Every row comes from one small tree of marks. The marks that hang from a mark follow it in brackets, in alphabetical order. Every link used is in the known rows. Which tree was each row made from?
Known rows
vidane(pegitop): -143; 165; -257; -91; 370; 54; 202; -14; -249; -276; -204; 64; 174; -43; -371; -21; 188; 180; -414; -222; -119; -121; 54; -159; -368
semal(fusazos kode vidane): -267; 148; -584; 163; 69; 491; 87; -112; -454; -597; 294; 364; -98; 287; 102; -144; -203; -174; 5; -213; -52; 285; -262; -369; -479
pegap(fevobut): -199; 14; -268; -266; 19; 165; 47; 84; -143; -393; -105; 137; -150; -220; -496; -81; -96; 231; -243; 29; -140; -263; 112; -246; -590
supin(tiras(fevobut(pegap))): -182; 335; -487; -411; 183; 210; -76; 245; -162; -645; 171; -291; 114; -217; -305; -98; -57; 231; -220; -78; -36; 236; -40; -67; -716
kibog(fevobut): -95; 99; -438; -220; 44; 31; 84; 130; -368; -557; -58; -35; 112; -29; -341; -148; -127; 108; -16; -95; -377; -174; -71; 0; -488
kode(semal(fusazos vidane(pegap(fevobut tiboti(lezar)) pegitop))): -160; 403; -562; 95; 202; 410; -9; 197; -280; -459; -12; 509; -368; -192; -310; 201; 206; 193; -368; -191; 223; -57; 20; -594; -653
fevobut(tiras): -164; -5; -345; -263; 60; 1; -43; 100; 82; -471; -18; -26; -81; -139; -155; 11; 202; 105; -171; -53; 60; 229; 60; -84; -552
dade(benod pegap(fevobut tiboti)): -120; 13; -447; -317; 73; -48; -310; 594; -199; -413; 102; -160; -263; -362; -445; 107; -66; 346; -631; 86; 98; -198; 207; -395; -643
pegap(fevobut(tiras(supin)) tiboti): -296; -155; -358; -301; -66; 223; -141; 267; 319; -521; -80; -203; -441; -251; -557; 224; 45; 150; -332; 80; 44; -42; -26; -337; -460
semal(fusazos kode): -304; 6; -469; -79; 182; 259; 28; -109; -427; -563; 92; 139; 1; 313; 60; -37; -506; -213; -44; -24; -51; 287; -162; -363; -414
pegitop(vidane(pegap(fevobut(tiras(supin))))): -264; 57; -705; -436; 48; 327; 22; -9; -139; -440; -41; 23; -211; -229; -182; 51; 187; 16; -198; -57; 14; -180; -91; -513; -772
tiras(fevobut(pegap)): -328; 20; -581; -334; 214; 346; 25; 279; -247; -702; -55; -221; 119; -176; -253; 17; 1; 37; -289; -143; -102; -52; -99; 165; -638
kibog(fevobut(pegap(tiboti) tiras(supin))): -313; -113; -474; -283; 97; 281; -69; 384; -65; -786; -41; -456; -99; -78; -344; 214; 48; -24; -23; -179; -207; 87; -360; 129; -546
supin(tiras): -23; 374; -320; -309; 102; -12; -47; 168; -108; -341; 139; -89; 57; -189; -334; -154; -78; 272; -252; -21; -91; 278; 65; -307; -584
tiras(fevobut(pegap(tiboti)) supin): -437; -124; -692; -381; 276; 550; -70; 391; -38; -671; -137; -576; -20; -194; -420; 233; 9; -78; -458; -156; -141; -48; -264; 41; -382
benod(dade(pegap(fevobut(tiras(supin)) tiboti(lezar)))): -225; -6; -385; -107; -34; 177; -304; 272; 124; -420; 62; -105; -364; -100; -180; 279; 194; 158; -424; -153; 264; 138; 40; -319; -506
tiras(fevobut): -207; 66; -610; -334; 125; 171; 7; 98; -156; -583; -56; -97; 97; -149; -265; -110; -3; 94; -300; -37; -99; -115; 84; -23; -477
dade(benod pegap): -70; 86; -473; -318; 252; -109; -252; 432; -384; -314; 89; -153; 28; -274; -189; -42; 42; 259; -554; -59; 41; -43; 209; -229; -582
vidane(pegap(fevobut(tiras) tiboti(lezar)) pegitop): -252; -40; -422; -220; 197; 229; -74; 262; 13; -341; -70; 175; -145; -340; -534; 369; 279; 203; -437; 14; 285; -305; 98; -613; -620
dade(benod pegap(tiboti)): -69; 61; -533; -275; 147; -122; -291; 670; -229; -348; 116; -241; -118; -288; -278; 132; 0; 239; -696; 11; 72; 22; 139; -305; -545
dade(benod): 78; 106; -471; -240; 114; -92; -37; 273; -303; -207; -51; -9; 127; -236; -264; -218; 79; 180; -611; -91; -183; -234; 202; -189; -410
tiboti(lezar pegap(fevobut(tiras(supin)))): -163; -187; -280; -330; 245; 446; -187; 463; 62; -323; 199; -61; -289; -382; -476; 403; 72; -72; -311; 29; 201; 6; -82; -369; -558
pegap(fevobut(tiras) tiboti(lezar)): -161; -134; -277; -169; -99; 196; -89; 440; 177; -515; 33; -13; -475; -334; -500; 258; 18; 117; -372; 80; 147; -50; 14; -345; -568
kode(semal(vidane(pegitop))): -102; 465; -482; 147; 342; 207; 149; 84; -232; -390; -144; 332; -127; -197; -306; -121; 428; 262; -464; -368; -55; 9; 201; -246; -458

Which tree is each row?
-187; -46; -302; -390; 96; 198; -167; 353; 133; -406; 194; 67; -198; -258; -426; 265; 51; 88; -179; 124; 152; 77; 26; -283; -723
tiboti(pegap(fevobut(tiras)))
-288; -33; -603; -253; 164; 405; 1; 548; -179; -705; -6; -285; -28; -246; -327; 213; -40; -41; -454; -109; -43; -22; -174; 66; -585
tiras(fevobut(pegap(tiboti(lezar))))
-401; -174; -662; -333; 313; 613; -67; 466; -91; -645; -113; -564; -55; -260; -421; 278; 6; -139; -509; -181; -102; -72; -289; 14; -359
tiras(fevobut(pegap(tiboti(lezar))) supin)
-226; -77; -317; -245; -162; 85; -103; 317; 267; -552; -11; -24; -418; -243; -503; 182; 17; 211; -291; 127; 80; -9; 49; -302; -599
pegap(fevobut(tiras) tiboti)
-231; -217; -312; -222; -9; 329; -133; 389; 219; -481; -35; -191; -488; -347; -560; 305; 49; 57; -403; 28; 107; -81; -57; -381; -422
pegap(fevobut(tiras(supin)) tiboti(lezar))
-336; 128; -734; 126; 359; 489; 110; -68; -410; -368; 129; 401; 178; -20; -166; -122; 251; -24; -292; -284; -20; -116; 52; -583; -446
semal(kode vidane(pegap pegitop))
-222; 415; -533; -5; 207; 317; -54; -78; -189; -535; -24; 530; -307; -128; -183; 65; 356; 268; -148; -197; 279; 35; 104; -494; -739
kode(semal(fusazos vidane(pegap(fevobut(tiras)) pegitop)))
-182; 316; -525; -385; 110; 198; -106; 401; -60; -663; 189; -346; 27; -227; -361; 16; -83; 215; -313; -41; -16; 273; -80; -119; -691
supin(tiras(fevobut(pegap(tiboti))))
-285; 84; -416; -291; 299; 202; 34; -22; -236; -234; -180; 302; 109; -242; -530; 92; 190; 288; -341; -29; 52; -491; 179; -531; -641
vidane(pegap(fevobut) pegitop)
-148; 110; -717; -279; -48; 307; 83; 343; -242; -400; 27; 127; -280; -292; -280; 170; 12; -22; -416; 2; -9; -236; -114; -602; -795
pegitop(vidane(pegap(fevobut tiboti(lezar))))
-195; 399; -620; -54; 75; 357; -76; 85; -274; -499; 23; 540; -333; -182; -197; 19; 109; 205; -180; -107; 127; 4; 82; -502; -763
kode(semal(fusazos vidane(pegap(fevobut))))
-144; -10; -360; -399; 145; -72; -339; 296; -190; -466; 122; -100; -208; -352; -262; -32; 125; 380; -387; 28; 212; -121; 287; -283; -730
dade(benod pegap(fevobut(tiras)))
-342; 29; -743; 85; -37; 668; -79; 153; -380; -569; 355; 484; -290; 51; -97; 135; -239; -163; -95; -31; 150; 16; -231; -762; -636
semal(fusazos kode vidane(pegap(fevobut tiboti(lezar))))
-240; -109; -333; -425; 173; 312; -194; 309; 172; -377; 138; -75; -207; -264; -467; 300; 75; 46; -211; 85; 128; 52; -35; -308; -603
tiboti(pegap(fevobut(tiras(supin))))
-351; -242; -382; -218; 232; 461; -108; 592; 131; -574; -36; -487; -265; -266; -307; 467; 195; -140; -401; -205; 89; 298; -355; -17; -502
fevobut(pegap(tiboti(lezar)) tiras(supin))
-232; 9; -444; -189; 235; 271; 0; 317; -163; -243; -109; 210; -67; -334; -623; 327; 136; 189; -540; 9; 139; -443; 85; -644; -562
vidane(pegap(fevobut tiboti(lezar)) pegitop)
-407; -170; -357; -324; 286; 396; -80; 260; 44; -570; -99; -403; -92; -177; -212; 228; 246; -44; -201; -238; 7; 259; -257; 98; -575
fevobut(pegap tiras(supin))
-279; 356; -561; -53; 283; 422; -86; -119; -142; -505; -70; 387; -328; -131; -230; 106; 380; 221; -176; -232; 247; 9; 42; -524; -625
kode(semal(fusazos vidane(pegap(fevobut(tiras(supin))) pegitop)))
-207; 445; -588; 47; 163; 336; -20; 117; -219; -488; -41; 503; -337; -129; -305; 146; 212; 251; -324; -160; 181; -31; 45; -568; -679
kode(semal(fusazos vidane(pegap(fevobut tiboti) pegitop)))
-301; -123; -276; -353; 74; 244; -87; -30; 121; -474; -115; -89; -267; -236; -449; 11; 113; 185; -156; -5; 8; -120; 59; -238; -513
pegap(fevobut(tiras(supin)))
-123; 431; -614; 126; 252; 356; -2; 246; -294; -421; -1; 458; -269; -139; -207; 217; 249; 118; -410; -234; 204; 80; -20; -539; -596
kode(semal(fusazos vidane(pegap(tiboti(lezar)) pegitop)))
-312; 10; -460; -283; 147; 142; -81; 162; 86; -371; -103; 169; -108; -260; -538; 299; 281; 272; -375; 49; 232; -273; 126; -579; -650
vidane(pegap(fevobut(tiras) tiboti) pegitop)
-271; 216; -485; 253; 273; 477; 190; -259; -513; -556; 202; 394; 10; 355; 35; -116; -29; -112; -62; -338; -12; 180; -245; -387; -401
semal(fusazos kode vidane(pegitop))
-269; -140; -337; -156; 103; 286; -63; 654; 60; -618; 42; -270; -247; -247; -230; 411; 165; -67; -359; -146; 141; 337; -261; 27; -689
fevobut(pegap(tiboti(lezar)) tiras)
-11; 12; -499; -213; 189; -34; -285; 767; -304; -322; 152; -232; -157; -363; -279; 199; -6; 161; -758; -28; 122; -8; 106; -341; -517
dade(benod pegap(tiboti(lezar)))
-149; 186; -813; -296; -23; 182; 95; 330; -207; -379; 12; 57; -123; -175; -151; 137; 67; -52; -418; -28; -74; -38; -142; -501; -741
pegitop(vidane(pegap(tiboti)))
-219; 95; -381; -115; -148; -3; -278; 241; 148; -473; 91; 33; -319; -30; -132; 196; 173; 261; -345; -87; 260; 184; 123; -257; -644
benod(dade(pegap(fevobut(tiras) tiboti)))
-107; 508; -444; 147; 283; 247; 121; -25; -328; -481; -66; 414; -209; 10; -144; -32; 245; 190; -276; -329; 44; 160; 7; -279; -526
kode(semal(fusazos vidane(pegitop)))
-344; 122; -789; 39; 72; 557; -33; -56; -474; -522; 316; 483; -26; 174; 102; -34; -152; -174; 12; -115; 70; 168; -211; -598; -614
semal(fusazos kode vidane(pegap))
